What can hang from each mark:
zifirog: fosi giba loket
giba: zifirog
nagopo: fosi giba kotu loket zifirog
loket: fosi kotu nagopo zifirog
fosi: giba kotu zifirog
kotu: fosi nagopo

Each row was made from one small tree. Brackets hold a mark, then the marks that hang from it, in alphabetical order. Every link used is in the known rows. Write each row's tree.
Known rows:
(fosi kotu zifirog): [ 3.80  1.15 -2.66  2.41 -1.08 -1.12 -4.69  4.62  1.24 -4.48  2.15 -1.03
  0.81 -2.35 -3.17  3.73  2.99  1.88  3.14  2.47  1.16 -0.98 -3.38 -1.48
  2.43  3.54  0.66 -1.75]
(giba (zifirog (loket fosi))): [ 0.48  1.10  0.11 -0.22 -5.53  1.05 -0.78  0.75  2.04 -0.48  2.21  2.66
  0.98  1.65  3.46  5.26 -2.34  0.07 -0.14  4.50 -1.25 -2.35  1.02  0.84
  5.62  0.27 -0.60 -0.20]
(kotu (fosi zifirog)): [ 0.56  2.38  0.25  2.71 -0.23 -0.57 -3.47  4.10  3.60 -3.19  1.68 -3.13
 -1.49 -0.62  0.33  2.65  2.74  4.51  1.36  0.79  1.01 -1.31 -2.94 -0.34
  1.73  1.44  1.22  0.08]
(giba (zifirog loket)): [ 2.18  0.28 -0.17  1.55 -4.57  0.25 -0.26  0.08  1.14 -1.04  2.93  2.98
  1.95  1.96  2.96  3.73  0.26 -0.61  0.99  5.70 -1.25 -1.72  1.35  0.47
  2.56  2.90  0.94  0.19]
(nagopo fosi kotu loket (zifirog giba)): [-1.24  2.91 -1.08  2.64 -3.51 -2.80 -2.84 -3.83  1.75  3.79  1.58  3.07
 -7.84 -0.13 -4.04  1.04 -2.70  2.67  5.93  4.24 -3.57  3.34  3.15  3.40
  0.69 -1.09  2.33  5.92]
(kotu (nagopo giba)): [ 3.35 -1.28  1.03  0.28 -3.72  2.95  0.57  1.16  0.21  0.06  4.28 -3.18
 -3.77 -2.06 -0.78  2.32 -3.15  2.82  0.41  0.57 -0.12 -1.70 -0.34  1.60
  2.17  0.28 -0.45  1.32]
(loket nagopo): [ 2.96  0.85 -1.91 -0.97 -2.92  0.89 -0.98  2.74  0.74 -1.62  3.11  0.77
 -1.60  3.31  0.57  1.60 -0.55  0.27  1.32 -1.33 -0.28  0.60 -3.62  2.62
  2.97  1.31  2.69  1.58]
(nagopo fosi kotu): [ 0.70  3.95 -2.47  1.64 -2.96  1.16 -2.50  3.53 -0.95  1.42  0.77  1.84
 -7.37 -0.09 -2.74 -0.77 -3.32  1.51  3.45  2.88  0.81  0.73 -1.49  3.52
  2.52  1.20  4.40  1.57]
(loket (nagopo giba)): [ 2.75 -1.17 -0.91 -0.35 -2.37  0.38 -0.44  2.37  1.70  0.94  3.39  0.96
 -1.97  0.66 -1.22  2.33  0.23  0.89 -0.21 -0.99 -0.28  0.62 -3.57  2.67
  2.76 -0.31  2.86  1.87]
(zifirog fosi): [-0.49  1.47 -1.02 -3.24 -3.54  1.25 -1.95  2.87 -1.03 -2.34  0.30 -2.21
 -3.58  1.82  1.52  2.23 -2.53  1.64  2.50  1.13 -0.21 -0.66  2.52  1.64
  1.15  1.78  1.33  1.47]
(zifirog (fosi kotu) giba): [ 1.07 -0.49 -1.88 -3.63 -1.34 -3.07 -2.76  1.83  1.10 -1.22  0.43 -2.19
 -1.74 -0.75 -3.50  2.12  2.51  2.28  2.79  2.97 -1.78  1.30  3.38  0.50
 -0.17  3.07 -1.70  1.84]
(kotu fosi): [ 0.68  2.09 -0.10  1.14 -1.66  1.25 -1.65  4.01  3.44 -1.78  1.15 -2.27
 -3.61  0.85  1.01  0.99  1.24  2.91  1.62  0.56  0.08 -1.39 -0.84  2.24
  0.51  2.59  2.67  0.53]
(nagopo giba (zifirog fosi)): [-0.83  0.03 -0.30 -1.06 -3.28 -0.63 -1.28  0.06 -0.55  1.03  0.96 -1.89
 -4.70  0.02  0.18  3.78 -4.08  3.43  3.43  0.02 -1.73  0.26  4.66  2.84
  1.76 -0.33  1.63  2.92]
(loket (nagopo giba kotu zifirog)): [ 3.07 -0.07 -2.85  0.72 -2.15 -0.95 -1.15  0.40  0.26  3.50  3.68  3.32
 -2.78 -0.60 -5.33  2.13 -2.98  3.16  2.54  0.26 -3.25  2.69 -1.93  5.71
  4.22 -1.51  4.39  3.38]
(nagopo loket): [ 0.76  0.94 -0.11  1.93 -4.15  2.26 -0.51  1.93  2.35 -2.38  2.81  0.53
 -3.37  0.95  0.85  2.19 -2.07 -1.12  3.38  3.04 -0.80 -0.25  1.00  0.95
  0.19  2.40  1.89  1.11]
(giba (zifirog fosi loket)): [-0.82  0.01  0.90 -1.82 -4.51 -0.24 -0.78  0.17 -0.82 -0.02  0.64  2.12
  0.95  1.51  3.39  4.06 -1.72  0.35  0.48  5.08 -1.38 -1.24  3.62 -0.36
  0.80  1.34 -0.05  1.66]
(zifirog (fosi (kotu nagopo)) giba loket): [-0.21 -2.30  1.42 -4.22 -3.66 -2.32 -1.05 -1.87  0.75  1.03  1.31 -2.73
 -0.92 -4.19 -3.27  2.85  0.99  2.55  2.37  4.96 -3.44 -1.20  5.08 -0.93
 -1.86  1.63 -7.31  2.75]
(kotu (fosi giba (zifirog loket)) nagopo): [-1.33  0.97  4.23  3.75 -2.72 -1.11 -5.51 -0.12  3.24 -0.93  2.93 -3.63
  0.40 -2.93 -0.57  2.67  1.64  3.87 -0.11  1.70  0.42 -2.45 -0.77 -3.14
 -4.13 -0.29 -6.16  0.62]
(loket kotu (nagopo giba)): [ 2.26 -0.81 -0.70 -1.48 -0.79  0.45  0.20  3.07  0.15 -1.21  4.94  1.35
 -1.02  0.53 -2.62  0.65  0.19  3.42 -1.64 -3.14 -0.61  1.14 -4.64  4.53
  3.28 -0.74  2.99 -0.78]
(fosi kotu (zifirog loket)): [ 1.42  0.32 -1.34  2.96 -2.25 -1.68 -4.13  2.28  2.27 -2.87  2.11  0.44
  2.79 -4.38 -2.44  4.14  4.09  0.27  2.70  5.59  0.50 -2.14 -1.37 -2.08
  0.88  3.52 -2.25 -1.60]
(giba zifirog): [ 4.38  1.31 -1.35  1.21 -2.78  1.31 -0.62  2.63 -0.47 -2.79  2.99  1.41
 -0.60  3.26  2.48  3.50 -1.33  0.60  1.28  2.09 -0.35 -0.17 -0.57  1.23
  4.15  2.88  3.78 -0.16]
(loket kotu (zifirog (fosi giba))): [-1.32  1.27 -1.12 -3.46 -0.94 -0.20 -3.98  1.99 -2.87 -4.15  3.61 -1.02
  0.68  2.02 -0.97  0.39 -3.43  2.40  2.46 -2.84 -1.47  1.22  0.46  2.61
 -3.61 -1.02 -0.98 -3.54]
(zifirog giba loket): [-0.48 -0.57 -0.89  0.18 -3.82 -1.97 -0.70 -2.63  3.72 -1.68  4.41 -0.46
 -0.55  0.55  1.68  1.81  4.80  0.92  2.99  5.80 -1.80 -1.45  3.91  1.29
  0.73  2.73 -3.18  1.90]
(giba (zifirog (loket nagopo))): [ 2.67 -0.45  0.00  0.39 -3.43 -0.76 -0.30  0.08  0.95  0.26  3.18  5.03
  3.21  2.72  2.32  3.99  0.16 -0.74 -0.79  2.51 -1.90 -0.41 -2.10  1.07
  3.40  1.08  1.27  1.97]
(kotu (nagopo (fosi giba) zifirog)): [ 1.08  4.82  2.10  2.11 -4.98 -0.60 -5.52 -2.32 -2.07  0.89  1.19 -2.71
 -7.87  0.91 -0.47  1.24 -5.93  2.92  3.49 -3.71  0.53  0.84 -0.71  0.52
 -2.01 -1.68 -0.33  2.90]

Which tree is each row?
[ 3.57  0.03 -0.92 -1.93 -1.45 -0.70 -2.23  4.63 -1.73 -0.91 -0.81  1.04
  0.42  0.66 -1.73  4.31 -1.43  0.79  1.11  2.72 -1.63  0.49  0.17 -0.18
  1.54  2.93  1.91 -0.02] => (giba (zifirog (fosi kotu)))
[ 2.64  0.89  0.25 -1.04 -3.99 -1.55 -0.92 -3.67 -0.05 -1.26  4.95 -4.28
 -4.03  0.77  0.28  1.93 -1.46  5.22  4.49  0.11 -3.08 -0.42  3.31  2.40
  2.69  0.15 -2.50  3.53] => (kotu (nagopo (zifirog giba)))
[ 1.39 -1.18  1.98  1.83 -4.09  2.12  1.06  1.41  3.43  1.44  2.21  3.18
 -1.76  0.45 -0.13  5.67 -4.76 -0.38 -0.71  2.45 -1.73  0.39  0.37  0.32
  4.57 -1.70  1.89  1.54] => (nagopo (giba zifirog) (loket fosi))
[ 0.06  1.72 -1.19  0.72 -5.04  3.60 -1.37  2.89  2.07  0.43  2.75  2.66
 -4.48  0.19 -3.11  2.41 -5.86 -0.01  3.05  4.63 -2.25  0.40  0.54  3.12
  4.41 -0.13  1.60  0.72] => (nagopo kotu (loket fosi))
[-1.12  0.93  1.18  1.35 -3.24 -1.69 -2.83 -1.43  4.82 -2.59  3.46 -1.40
 -1.36 -0.06 -0.16  4.72  0.70  1.89  2.53  3.24 -0.94  0.40  1.18 -1.55
  4.36 -1.34 -3.35  2.39] => (nagopo (loket (fosi (zifirog giba))))
[-0.59  0.66 -0.13  2.01 -4.77  1.60 -0.93 -0.14  2.50  3.04  2.32  2.82
 -5.09 -1.65 -4.91  4.02 -7.02  1.99  3.70  3.38 -4.51  1.26  2.50  4.29
  4.34 -2.79  2.12  2.78] => (nagopo giba kotu (loket fosi) zifirog)
[-0.23  0.62 -1.86 -0.99 -2.92 -0.88 -1.95  0.97 -1.90  2.93  1.06 -0.06
 -5.51 -1.16 -3.89  2.73 -4.89  4.61  4.13  2.84 -3.24  1.63  3.54  4.29
  2.32 -0.76  3.06  2.93] => (nagopo giba kotu (zifirog fosi))
[-0.79  3.64 -0.05  4.01 -3.70 -3.87 -6.77 -1.34  1.27  1.78 -0.88  2.16
 -3.09 -1.45 -3.32  2.68  0.04 -0.65  4.58  1.70 -0.44  0.80  0.60 -0.92
 -4.55  1.07 -0.89  1.35] => (nagopo (fosi giba kotu) (zifirog loket))
[ 1.67 -1.36  0.47 -2.07 -1.93  0.46 -0.01  2.44 -0.77  0.85  0.64  0.51
 -1.86  0.76  0.33  4.64 -2.97  2.18 -0.58  2.40 -0.84  0.42  2.16  0.73
  2.07  0.19  2.49  1.80] => (nagopo (giba (zifirog fosi)))
[ 2.00  0.73 -0.03  3.32 -4.30 -1.15 -3.26 -0.46  0.77 -1.40  3.24  2.71
  2.24  3.39  1.47  3.47  0.55 -0.90  0.69  4.07 -0.16 -0.26  0.54 -1.89
 -1.62  1.45 -1.07 -0.08] => (fosi (giba (zifirog loket)))
[ 0.06 -0.68 -1.05 -1.43 -3.71 -2.36 -1.88 -0.43  4.74 -0.39  2.08 -0.39
  0.36 -2.26 -2.17  3.68  3.54  0.79  2.15  5.02 -2.11 -1.00  2.60  0.26
  2.71  1.85 -5.11  0.06] => (zifirog giba (loket (fosi kotu)))
[ 2.98 -0.71  1.82  4.18 -1.48 -0.28 -0.44  2.24  2.20  4.18 -1.19  5.50
 -2.93 -3.27 -4.49  4.95 -2.16 -1.80  0.10  3.46 -0.67  1.59 -1.82 -1.48
 -0.59  0.76  3.78  2.23] => (nagopo (fosi kotu) (giba zifirog) loket)
[-1.09  1.43  2.93  1.33 -4.31  0.46 -0.98 -2.12  2.63  0.91  1.82 -2.50
 -3.32 -2.80  1.53  2.62 -1.73  4.72  2.64  1.77 -2.75 -2.97  2.64  2.44
 -0.28 -0.01 -2.62  2.97] => (kotu fosi (nagopo (zifirog loket)))
[-1.22  2.96 -1.56  2.32 -6.11 -1.51 -5.42 -1.62  1.31  1.40  3.07  1.88
 -1.61  0.99 -2.60  2.18 -4.18  1.76  4.21  3.87 -3.45  0.64  2.88  2.45
  1.21 -1.36 -1.91  0.61] => (nagopo kotu (zifirog (loket (fosi giba))))
[ 0.63  4.35 -1.71  2.87 -2.96 -0.42 -5.91  2.50 -1.04  1.37  0.97  1.66
 -6.44  1.86 -4.45 -0.99 -2.88  0.62  3.22  1.66  1.98  2.27 -2.12  1.32
 -1.91  0.55  3.07  1.18] => (nagopo (fosi giba) kotu)
[-2.48  1.42  0.19 -2.60 -2.23 -3.49 -1.09 -2.74  1.40  1.37  3.12  2.56
 -2.50  0.30 -0.90 -1.20  3.20  2.95 -0.81  0.17 -0.87  1.16 -1.39  3.27
  1.17 -0.94 -1.17  2.45] => (zifirog giba (loket kotu (nagopo fosi)))
[-0.35 -2.66 -0.88 -4.36 -1.27  0.47 -0.24  1.28 -0.05  1.61  2.29  1.72
  0.90 -0.70 -0.39  3.76 -3.29  0.84  0.69 -2.59 -1.68  0.77 -0.93  3.18
  0.47 -2.10  0.54  1.41] => (loket (nagopo giba) (zifirog fosi))
[-0.27 -1.01 -0.15 -0.23 -2.58 -4.75 -3.02 -2.57  3.61 -0.72  4.71  0.52
  3.64 -0.21  0.11  3.20  6.50  2.11  1.01  3.21 -1.03 -0.03 -1.18 -0.84
  2.51  0.10 -3.95  3.11] => (fosi (zifirog giba (loket nagopo)))
[ 1.88  3.95 -1.65  2.37 -2.56 -1.46 -4.13  1.89  0.14  0.72 -1.31  0.70
 -6.22 -1.22 -2.47  2.72 -1.51  1.23  5.01 -0.33  0.20  0.45 -1.13  1.78
  1.42  2.26  3.23  1.50] => (nagopo (fosi kotu) zifirog)
[ 0.38  2.99  1.49  6.02 -1.60 -2.59 -7.50  2.03  2.21 -0.32 -0.53  1.77
 -2.96 -2.60 -5.79  3.23  0.54 -1.29  3.13  1.27  2.31  2.11 -4.01 -4.83
 -4.97  0.42 -0.40  0.94] => (nagopo (fosi giba kotu zifirog) loket)
[-0.11 -0.41 -0.80  1.12 -1.02 -2.28 -2.16 -1.04  4.01  1.40  1.24  2.75
 -1.74 -3.49 -3.81  2.97  1.07 -1.65  4.13  2.84 -2.03  1.67  0.06  0.14
 -2.72  1.06 -1.34  1.53] => (nagopo (fosi kotu) (loket (zifirog giba)))
[ 2.13  0.35 -3.81 -1.31 -2.73  1.74 -2.48  4.60  2.36 -2.48  2.43  0.29
  1.70 -2.01 -1.64  4.93 -2.15 -0.36  2.95  0.60 -1.52 -1.10 -2.03  2.57
  3.48  0.94 -1.13 -3.81] => (loket (fosi kotu) zifirog)
[ 0.26  2.17  1.48 -4.47 -3.05  0.99 -1.11 -0.56 -5.28 -2.24  2.79 -4.29
 -5.15 -0.25 -0.01  0.77 -6.84  7.04  2.62 -2.88 -3.41 -0.77  2.89  4.36
  2.12 -1.80 -0.17  0.69] => (loket (kotu (nagopo (zifirog fosi))))
[ 0.19  4.11  0.04 -0.69 -1.01 -1.66 -4.57  2.16 -1.72 -0.67  1.98  2.00
 -4.56  3.42 -2.66 -1.91 -1.19  1.79 -0.88 -5.38  1.67  2.79 -6.09  2.29
 -1.51 -1.60  2.84 -0.10] => (loket kotu (nagopo (fosi giba)))
[ 0.19  2.06 -1.69 -2.69 -0.62  0.44 -1.12  1.80 -1.10 -0.85  3.32  3.31
 -1.76  0.84 -0.09 -0.04 -2.60  1.49  0.65 -4.88 -0.26  1.14 -6.04  5.21
  2.10 -1.81  2.56 -1.57] => (loket kotu (nagopo fosi) zifirog)
[-0.32  0.00 -1.23 -3.61 -2.44 -1.31 -4.68  1.29 -1.34 -0.91  2.24  1.35
  1.85  3.40 -0.01  2.87 -2.91  0.10  1.89 -3.78 -2.02  2.46 -1.82  1.14
 -3.56 -1.82 -1.24  0.42] => (loket nagopo (zifirog (fosi giba)))
[-1.66  0.02  3.92  2.48 -3.77  0.45 -2.21 -1.49  1.37  3.04  2.01 -1.52
 -3.65 -6.88 -0.96  3.34 -1.95  3.05  0.68  2.65  2.73 -2.83 -1.30 -2.16
  0.88 -1.53 -3.51  2.33] => (kotu (nagopo (fosi (zifirog loket)) giba))
[ 1.33  0.24 -1.26 -1.57 -4.61  0.43 -0.76  1.49  0.51  3.43  2.91  6.94
  1.77  1.94 -1.46  3.63 -3.52  0.42 -1.16  4.91 -3.43  0.64 -2.36  2.97
  6.85 -1.70  1.38  1.48] => (giba (zifirog (loket fosi (nagopo kotu))))
[ 0.50  1.85 -1.64 -1.30 -2.05  1.06 -3.71  2.05  0.08 -5.22  5.76 -0.80
  0.89  2.09 -0.53  1.10 -4.03  2.38  1.44 -3.36 -1.14  0.25 -2.34  3.85
  0.92 -1.66 -1.60 -5.51] => (loket (fosi giba) kotu zifirog)
[-1.32 -0.75 -2.14 -6.11  0.20 -2.23 -0.51 -0.47 -1.08 -3.76  4.53 -1.83
  0.36  0.96 -0.39  0.56 -0.11  4.78  2.44 -0.31 -3.30  0.82  3.13  4.47
  0.64 -0.38 -2.33 -1.87] => (loket kotu (zifirog fosi giba))
[-0.24 -0.06 -2.76 -2.96 -2.73 -0.81 -1.02 -0.71  3.29 -2.69  4.68 -1.45
  0.15  1.13  1.37  3.65 -0.48  1.99  3.15  0.82 -1.63 -0.68  1.40  3.06
  4.48 -0.88 -3.19 -0.56] => (loket fosi (zifirog giba))
[ 0.55  3.02  1.43 -1.75 -2.40 -2.14 -1.64 -3.85 -2.13 -0.17  3.70 -3.44
 -7.77 -0.68 -0.97 -0.90 -2.72  7.52  2.57 -2.52 -2.05  0.71  1.07  4.33
  2.60 -1.83 -1.08  2.51] => (loket (kotu (nagopo fosi (zifirog giba))))
[-2.13  0.66  3.06 -3.28 -4.38  0.25 -2.87 -1.08 -3.31 -1.55  3.56 -2.48
 -1.63 -0.63 -1.00 -0.36 -3.74  3.97  0.51  0.12 -1.46 -1.30  3.03  0.85
 -4.75 -1.07 -4.92 -1.20] => (zifirog (fosi giba) (loket (kotu nagopo)))
[ 0.66  1.85 -1.99 -0.16 -3.77  1.11 -4.49  1.76  1.83 -2.95  3.90 -0.85
  0.21  2.53  0.71  3.54 -3.91 -0.18  2.66 -1.80 -0.31  0.18 -1.03  1.82
  0.65 -0.81 -2.37 -2.92] => (loket (fosi giba) zifirog)
[ 0.66  1.76  3.30 -0.35 -3.52  1.11  0.09 -0.86 -2.65  0.67  2.60  1.85
 -2.82 -1.69  1.10  0.83 -4.12  3.15 -1.61  1.57 -0.45 -1.83 -1.17  1.29
  1.58 -0.62 -0.34 -0.15] => (giba (zifirog (loket (kotu (nagopo fosi)))))
[ 0.96  1.52 -0.79  1.12 -3.63 -0.77 -1.75  0.49 -0.77  5.23  0.68  8.17
 -1.08  0.77 -1.74  1.91 -2.60 -0.01 -0.19  4.66 -1.43  1.48 -3.44  2.32
  3.11 -1.06  3.72  3.75] => (giba (zifirog (loket (nagopo fosi kotu))))
[-0.60  0.04 -0.89 -1.26 -2.28 -2.50 -0.07 -2.23  1.93 -3.35  5.55 -0.66
  0.17  0.03  0.14 -0.60  4.70  3.42  1.83  3.80 -2.24 -0.50  2.52  3.14
  1.40  2.19 -2.80 -1.07] => (zifirog giba (loket kotu))
[-0.31 -0.11  4.17  2.24 -4.45  2.89  0.42 -0.52  1.29  3.85  1.40 -0.32
 -8.33 -4.46 -1.68  2.41 -5.59  0.09  1.24  0.48  0.86 -0.82 -0.26  0.28
 -0.68 -1.55 -0.01  4.27] => (kotu (nagopo fosi giba loket))
[ 1.10  0.82  2.22  0.47 -3.80  2.13 -0.35  0.97  0.02  2.85  1.18 -1.80
 -7.92 -3.08 -1.09  1.32 -4.38  1.98  0.28 -0.83  2.21 -1.47 -1.50  1.77
  1.60 -0.70  0.45  2.52] => (kotu (nagopo fosi giba))
[ 0.18  1.98  1.33 -0.75 -2.31 -1.43 -0.37 -0.05 -1.26  1.62  1.63  6.22
  0.05  1.77  1.01  0.83 -0.98  1.45 -2.59  0.16 -0.77  0.87 -4.06  2.39
  2.65 -0.88  3.13  1.23] => (giba (zifirog (loket kotu (nagopo fosi))))
[-0.82 -0.24  1.87 -0.28 -2.91  2.61  1.36  1.90  2.71 -1.23  4.00  0.65
 -3.86 -0.94 -2.34  2.15 -4.06  1.66 -0.51  0.27 -1.78  0.40 -0.16  3.36
  3.55 -2.02  0.94 -1.58] => (nagopo giba (loket fosi kotu))
[ 0.58 -1.39  3.75 -0.24 -5.52  4.76  1.55  0.06  2.87  1.86  3.12 -1.79
 -4.95 -3.41 -1.43  4.20 -6.69  1.01  0.20  0.50 -1.18 -1.44  0.78  0.55
  3.21 -2.52 -2.21  2.17] => (kotu (nagopo giba (loket fosi)))
[-2.69 -1.54  2.52 -5.75 -3.36 -1.38  0.24 -3.35 -1.58 -1.01  3.84 -3.66
 -1.72 -1.82 -0.39 -0.22 -0.48  5.73  0.73  2.54 -3.40 -1.44  5.39  1.98
 -0.29 -0.50 -6.11  1.11] => (zifirog fosi giba (loket (kotu nagopo)))
